What can hang from each mark:
Y: D Q
V: F
Z: T
Q: J Y Z
U: S
D: F L Y
J: S
L: Q
S: J U

Every row comes from one small tree of marks. Brackets hold a mark, then the marks that hang from it, in alphabetical order. Every link used is in the known rows. Which tree was each row made from?
Known rows:
(Y Q): [ 25 -27 -11  12  -7   3  28 -11   0  -8  13 -18   9   4  -5 -10  -3  -2
  -2   4  12  -3  -4  21 -34 -13]
(D L): [ 15 -29 -11  14 -11  -9   5 -25 -19  10 -14   6  16 -13 -12 -20 -12  11
 -10  -3  -8  -2 -21  -1   6 -12]
(D F L (Y Q)): [ 22 -82 -39  13 -16 -36  19 -48 -15  13 -23 -40  18   9 -32 -47 -17  28
 -51 -12   5  19 -33  -5 -18 -25]
(J S): [ 19  24  -7   7  23 -18  -7   1  -3  -3  13  -2  19 -11   1   2  14 -10
  16  12  -5  -3   9   3 -10  -7]
(Q Z): [  9   6  -2 -21 -12  10   6   2   2 -12   0  -3 -19  21  14  -4 -12   1
  12   0  -3  11 -13   6  11  13]
(V F): [ -6 -26 -11  11 -18  -8  -4  -9   0   2  14  14  10  13 -18 -15  -6  -5
   4  -6  12  23   8   3   2 -20]
(D F (Y (Q J))): [ 15 -41 -33 -10  -2 -14   7 -27   9  -5 -10 -44  11  23 -29 -21 -10   9
 -36  -4  14  11  -2  -3 -26 -10]
(Y D (Q J)): [ 44  -3 -57   2  -6  -8  21 -17   6 -22  17 -16  18  17 -43  17 -24 -12
   1   0  13  -8  -5  33 -30 -12]
(L (Q (Y (D F)))): [ 19  -2   3 -52 -16 -16  14   5   3   1   4 -22  -6  17 -40  26 -43   1
 -17 -14  22   4  -2  11  10   2]
(L Q): [ 15  -7  18 -34  -3   4  20  12  -4   7   3  -6  -4  12 -13  -2 -32   2
  -4  11  14 -11  11   7  -4  -5]
(S J U): [ 23  18 -14  21  23  -4 -21  46 -24   1  22 -12   3 -12 -22  18  -2 -34
  25  -4   7   6  27 -19  -1 -15]
(L (Q J)): [ 27  13  14 -47   4  21  10   8   2  -3   2  -3   7  13 -26   4 -36  -8
   2  19  15 -25  24   8  -8   0]
(D F L): [  0 -33  -8   5 -18 -26  -4 -34 -19  26 -13 -15  11  -1 -20 -17 -10  13
 -25  -8 -14  27 -23  -4   2 -29]
(Q J (Y (D L)) Z): [ 46  27 -35 -56 -22   4 -10 -21  11 -40  -6  -8   6  19 -47  34 -43  -9
   6 -22  10  -3 -22  11  31  36]
(D L (Y (Q (Z T)))): [ 41 -76 -50   3  -9 -18  22 -31  -8 -13 -27 -19  12  10 -12 -45 -19  25
 -28  -5  14  -4 -41   4  -5  -4]
(U (S J)): [ 22 -13   6  35   8 -10  -6  22 -23   6  24 -16   1  -8  -6  18   2  -2
  30 -20  12  23  14 -20  14 -16]
(Q (Z T)): [  8   5 -15 -45   0   4 -12  13  14 -22  -7   3 -20  23  24  10   1  -1
  17  -1   7  16 -16  14  15   4]
(D (L (Q Z)) Y): [ 35 -61 -22 -19 -11 -13  24 -20 -16   1 -33 -14   3  14 -24 -48 -45  30
 -32   1  11 -12 -29  -9  12   5]
(J (S U)): [ 17  28 -19  13  28 -27  -9  25 -15   1  24  -7  22 -15  -6  -2   8 -25
  23  13   5  -6  19  -6  -6 -14]
(Z T): [ -2   0 -22 -32  15  -9 -23  14  17 -14 -10   8  -3   3  14  21  19  -4
   7  -2  13   6  -4  11   7 -14]
(Y D Q): [ 32 -23 -53  16 -11 -22  31 -13   0 -10  18 -20   6  15 -30  12 -18  -3
  -7  -8  13   5 -19  34 -26 -17]
(D F L (Y (Q J))): [ 30 -70 -42   4 -12 -24  12 -50 -11   3 -24 -37  28  10 -43 -42 -20  20
 -47  -5   6   9 -24  -5 -21 -21]
(Y D): [  9   6 -44   4  -4 -25   4  -2  -1  -3   4  -2  -4  12 -24  22 -15  -1
  -4 -11   0   9 -15  12   8  -3]

Which tree is each row?
[ 17 -68 -20 -17 -13 -33  13 -31 -18  23 -30 -32   8  14 -38 -41 -38  31
 -52  -5   5  13 -24 -15   4 -19] => (D F (L Q) Y)
[ 39  19  18 -80 -13  23  10   6  12 -21   1 -15  -3  23 -30  16 -50  -8
   5   2  24 -17  10  10  10  25] => (L (Q J Y Z))
[ 41  -5 -15 -17  -9  24  23 -14   8 -27  13 -17   7  20  -9  -7 -17 -11
  12  11  13  -9   1  26 -29   0] => (Y (Q J Z))
[ 48  32  12 -76  -2  14   6   6  10 -23   8 -16   6  19 -29  17 -44 -12
  13   8  22 -17  15  11   6  21] => (L (Q (J S) Y Z))
[ 35 -29 -37   2  14  -7  14 -17   6 -24  -6 -24  23   8 -21 -24  -7   4
 -16   8  19 -20   2   0 -25   5] => (D (Y (Q (J S))))
[ 16 -19 -41 -10 -18 -42  10 -19 -16  17  -4 -15   2  15 -46  10 -37   8
 -23 -11  -3  22 -26  12   7 -26] => (Y (D F (L Q)))
[ 30 -15 -42 -10 -16 -27  18 -11 -15   3  -5  -2  -1  15 -36   4 -43   9
  -8  -6  -1   6 -31  17  13 -10] => (Y (D (L (Q Z))))
[ 31  15  19 -64  -5  16   6   3  10 -13   1 -11  10   9 -38  21 -41  -9
  -3   2  25 -24  20   6   3  15] => (L (Q J Y))
[ 27   1  22 -66 -20   9  19  10   6 -12   4 -17 -16  21 -15  11 -44   3
  -1  -7  24  -3  -4  10  15  20] => (L (Q Y Z))
[ 49   0 -60 -13 -13  -1  26 -16   8 -31  17 -18   4  31 -34  15 -32 -12
   8   0  13  -1 -14  39 -23  -2] => (Y D (Q J Z))
[ 35 -28   6 -33 -23  -5  18 -17 -16   2 -12  -6   4   3 -24 -14 -44  12
  -9  -6   7  -4 -24   6  16   2] => (D (L (Q Y Z)))
[ 44  57 -13 -56   7   8 -21  11  12 -41  14 -16  16   7 -28  27 -20 -31
  30  -4  17 -11  15   1  17  33] => (Q (J (S U)) Y Z)
[ 45  55  -6 -60   2  13 -19  -8  19 -43   7 -11  14  10 -24  28 -16 -21
  25  -4  11 -11   7   6  14  38] => (Q (J S) Y Z)
[ 31   4 -11 -80 -14  -8   8  17  14 -19   0 -14 -19  29 -21  31 -43   0
   1 -11  31   5 -12  21  21  12] => (L (Q (Y D) (Z T)))
[ 42  23  -3 -77 -15  11  11   5  12 -22   3 -14  -6  28 -41  28 -57  -7
   5  -3  25 -12   3  16  15  23] => (L (Q J (Y D) Z))
[ 16  10  -9 -68 -13  -2 -17   8  26 -36  -7  -8 -18  18   6  33  -6  -3
   8 -26  22  16 -22  11  34  28] => (Q Y (Z T))
[  7   8 -22 -25 -19 -31  -8 -11  11  -9   1 -22  -2   7 -39  41 -17  -1
 -18 -36  12  22 -18   5  21  11] => (Q (Y (D F)))
[ 26 -49 -32  -1  -4  -6  25 -12   6 -21 -10 -26  -3  20  -6 -32 -15  15
 -20  -3  18  -3 -18   2 -13  12] => (D (Y (Q Z)))
[ 35 -61 -30 -30  -6 -16  16 -16 -11  -2 -35 -11   1  14 -19 -39 -39  28
 -29   1  15  -9 -31  -6  14   2] => (D (L (Q (Z T))) Y)
